Every row comes from one small tree of marks. Brackets hold a mark, then the marks that hang from it, in alphabetical order. Every link used is in the known rows. Which tree was each row made from?
In the rows, zero is written as 128.
Known rows
[Y [H A]]: [121 133 132 144 118 116 143  79 131 125 148  91 121 158 122  82 115 117
 115 117  98 130 109 147 112 102]
[M [Z [D [W N] Y]]]: [134 125 141 130 130 142 121 141  65 119 130 148 145 163 137 129 111 110
 138 130 128 154 137 102 116 160]
[N W]: [120 126 127 112 134  94 118 172 123 121 104 141 127 153 116 156 147 123
 144 124 110 135 130 120 128 144]
[H Y]: [122 134 109 126 109 177 129 131 141 131 133 120 125 118  95  99 129 135
 138 132 124 133 128 139  94 140]
[W N]: [129 113 113 113 139 128 130 174 115 121 108 112 130 123 149 101 116 111
 139 133 113 105 131 141 125 140]
[A [D [W N]]]: [124 114 109 127 152 104  76 180  91 121  84  85 127 146 157  66 152  93
 124 134  92 111 129 117  55 159]
[W D]: [127 120 157 119 132 141 131 159 110 127 137 111 128 134 147 136 133 113
 139 129 121 136 115 129 111 162]
[M [Z [D W]]]: [129 127 140 139 127 104 110 115  71 132 143 150 141 175 129 134 124 117
 138 126 133 173 138 103 142 154]
[M [Z D [W A]]]: [129 132 171 141 117  93 120 111  60 127 143 172 158 199 148 190 133 108
 155 115 132 188 149 114 201 158]
[Y [H [A [D N]]]]: [121 127 120 148 125 107 112 103 121 120 126  67 116 173 129  48 129 102
 108 119  88 114 109 140  71 104]
[N [W [A H] D]]: [123 126 182 128 147 104 135 182 110 120 115 145 137 169 144 158 160  95
 147 116  94 122 105 140 105 195]
[W A]: [126 135 154 137 144 111 143 119 118 124 121 140 136 140 152 150 126 107
 126 118 118 123 124 141 133 129]
[Z D]: [122 125 149 129 124 114 148 108 110 133 133 119 147 150 140 168 140 114
 143 125 136 152 120 113 147 149]
[Z [D N] [W [A H]]]: [123 129 171 155 137  72 140 127  79 122 107 162 167 180 164 177 169  69
 147 115 106 148 127 120 141 162]
[M [Z [W D]]]: [135 125 158 130 112 122  97 150  70 126 149 161 139 180 135 149 128 123
 152 125 128 180 151 117 172 162]
[N [D Y] [W [A H]]]: [124 139 191 131 155 127 137 201 134 106 111 144 154 175 114 183 155 100
 149 110  81 107 104 139  83 198]
[N [D W]]: [119 130 138 128 155  90 103 178 117 124 117 113 141 152 121 138 144 101
 138 125  91 137 119 124  87 159]
[M Z]: [137 130 130 134 117 134 106 124 100 129 152 153 127 159 115 114 107 142
 131 126 143 150 144 124 156 136]
[N [D Y] W]: [119 133 158 107 144 127 123 216 135 106 109 126 144 164 100 189 147 117
 156 120  92 127 118 120  92 173]
[H [Y D]]: [113 144 120 137 107 177 116 103 144 127 139  95 117 133  96  81 135 139
 129 136 103 126 128 143  73 133]
[D N [Y H] [Z W]]: [132 130 111 131 139 111 124 193 142 100  98 142 134 145 106 125 132  87
  92 123 106 132 144 108  53  92]
[Y [D N W Z]]: [115 132  91 140 159  44  70 146 129 118  94 109 107 153 120  62 144  90
  80 139  77 114 139 112  19  99]
[D N [W [A H]] Z]: [130 124  98 149 180  27  91 176 127 121  79 158 124 144 130  67 150  58
  75 125  89 104 132 120  15 128]
[Y [D N [W A] Z]]: [114 137 108 145 169  36  80 138 124 115  90 116 113 159 136  77 144  78
  77 132  70 109 138 121  22 100]
[N D W]: [114 127 147 105 146  81 107 216 132 118 111 121 140 177 105 179 154 113
 163 118  89 135 121 128 125 173]
[A [D [W N] Y Z]]: [132 113 101 119 156 111  73 201 119 111  77  95 124 140 140  68 148  87
  93 135  96 108 135 103   4 157]
[N [D Z] [W [A H]]]: [120 127 158 122 163  43 106 222 155 119 110 142 144 194 103 167 168  88
 133 109  83 121 118 138  95 197]
[W [A [H Y]] [D Z] N]: [132 110 150 124 151 134 137 206 133 122 119 117 134 143 152  77 137  72
 125 124  92  96 112 165  56 212]

Write each row's tree
[124 137 106 159 129 135  94 128 150 129 123 124 118 137  87  28 155 110
  97 135  91  99 121 137   9 159] | [A [H [Y [D N W Z]]]]
[135 121 161 133 165 124 140 206 143 110 113 128 150 151 144 116 130  79
 121 117  87  78 113 157  70 196] | [W [A H] [N [D Y Z]]]
[118 128 147 122 147  82 104 173 111 117  91 125 133 176 142 156 160 102
 140 116  95 123 124 127 109 158] | [N [W [A D]]]
[109 130 111 139 149  78 108 153 136 114 114  76 118 160 125  62 129  92
  89 129  63 121 125 132  41 109] | [Y [D [W N] Z] H]
[131 115 167 113 163 144 166 218 123 102 111 101 138 141 170 128 109  68
 116 118  92 106 111 147  62 162] | [W A [D [Y H] Z] N]
[121 135 168 139 148 125 157 113  87 117 110 138 156 144 158 174 140  87
 127 123 113 147 114 101  83 150] | [Z [D [W A] Y]]
[131 126 161 144 112 129 124 134  63 126 140 165 162 192 141 140 134 101
 165 119 119 164 143 133 170 194] | [M [Z D [W [A [H Y]] N]]]
[133 117 154 147 153 130 117 167 107 119 102 104 140 154 175  71 145  85
 128 120  92  74 113 158  84 192] | [W [A D H] N]
[131 135 127 137 149 100 136 186 135  97  94 148 140 153 123 138 130  74
  92 116  98 128 141 116  57  92] | [D N [Y H] [Z [W A]]]
[130 126 175 121 152 109 134 199 132 112 109 153 136 164 131 157 156  90
 123 117  97 118 111 126  65 193] | [N [W [A H] [D Y Z]]]
[123 122 125 127 169  83 125 169  88 117  85 129 137 133 170 109 128  76
 125 127  86 115 128 135  84 140] | [D [W A N]]
[138 131 150 157 126 105  80 142  70 121 127 167 141 196 139 109 142 104
 133 117 114 141 150 127 137 160] | [M [Z [W [A [D N] H]]]]
[127 132 118 122 162  91 135 213 151  94  82 138 127 156 106 133 127  79
  92 115  94 108 129 117  30  99] | [D [N [W A]] [Y H] Z]
[123 136 150 128 154 136 118 181 119 112 116 119 144 138 118 145 136 105
 131 126  91 128 116 116  57 158] | [N [D W Y]]
[141 128 138 161 134 176  97 152 125 113 108 110 128 138 125  47 156 107
 104 129 110  69 111 123  10 170] | [A [D N Y] H]
[133 123 109 149 115 149  78 150 165 136 128 101 122 150  90  29 172 117
  99 129 116 103 121 134  24 196] | [A [D Z] [H Y]]
[133 132 148 139 125 140 121 116  71 122 140 155 145 165 126 140 117 118
 132 127 135 165 136  96 118 153] | [M [Z [D W Y]]]
[125 129 172 131 115 141 135 132  93 114 133 122 142 163 147 148 141 101
 141 121  97 161 121 123 112 145] | [Z [W [D [Y [H A]]]]]
[113 129  94 130 105  98  86  85 138 127 126  84 108 171 105  28 139 110
 113 136  70 132 138 152  61 132] | [H A [Y [D [Z [W N]]]]]
[129 115  94 127 142  59  54 190 122 120  84 110 124 168 132  91 167  88
 105 129 107 124 151 106  66 133] | [A [D N [Z W]]]
[132 124 135 162 139 120  76 137 111 131 112 111 131 152 133  47 176 103
 109 128  98 103 111 118  33 190] | [A [D W] H]
[134 110 155 104 142 188 149 209 101 108 115 100 133 117 164 117 113  99
 145 135 108 105 114 135  79 174] | [W [D Y] N]
[131 132 150 145 109 119 121 104  65 114 141 149 148 199 126 133 118 104
 139 119 117 172 141 108 141 127] | [M [Z [D N [Y [H A]]] W]]
[121 125 124 142 117  79 102 104 127 124 131  81 125 189 125  75 144 101
 106 116  88 141 122 132  94 118] | [Y [H [A [D [Z W]]]]]
[113 135  80 139 113  98  84  73 154 127 125  81  95 162  89   4 131 111
  94 136  77 111 130 147  24 108] | [H A [Y [D N Z]]]
[133 113 182 133 157 141 152 185  97 119 121 119 142 141 185 103 131  76
 143 121  93  90 101 164  96 208] | [W [A H] D N]
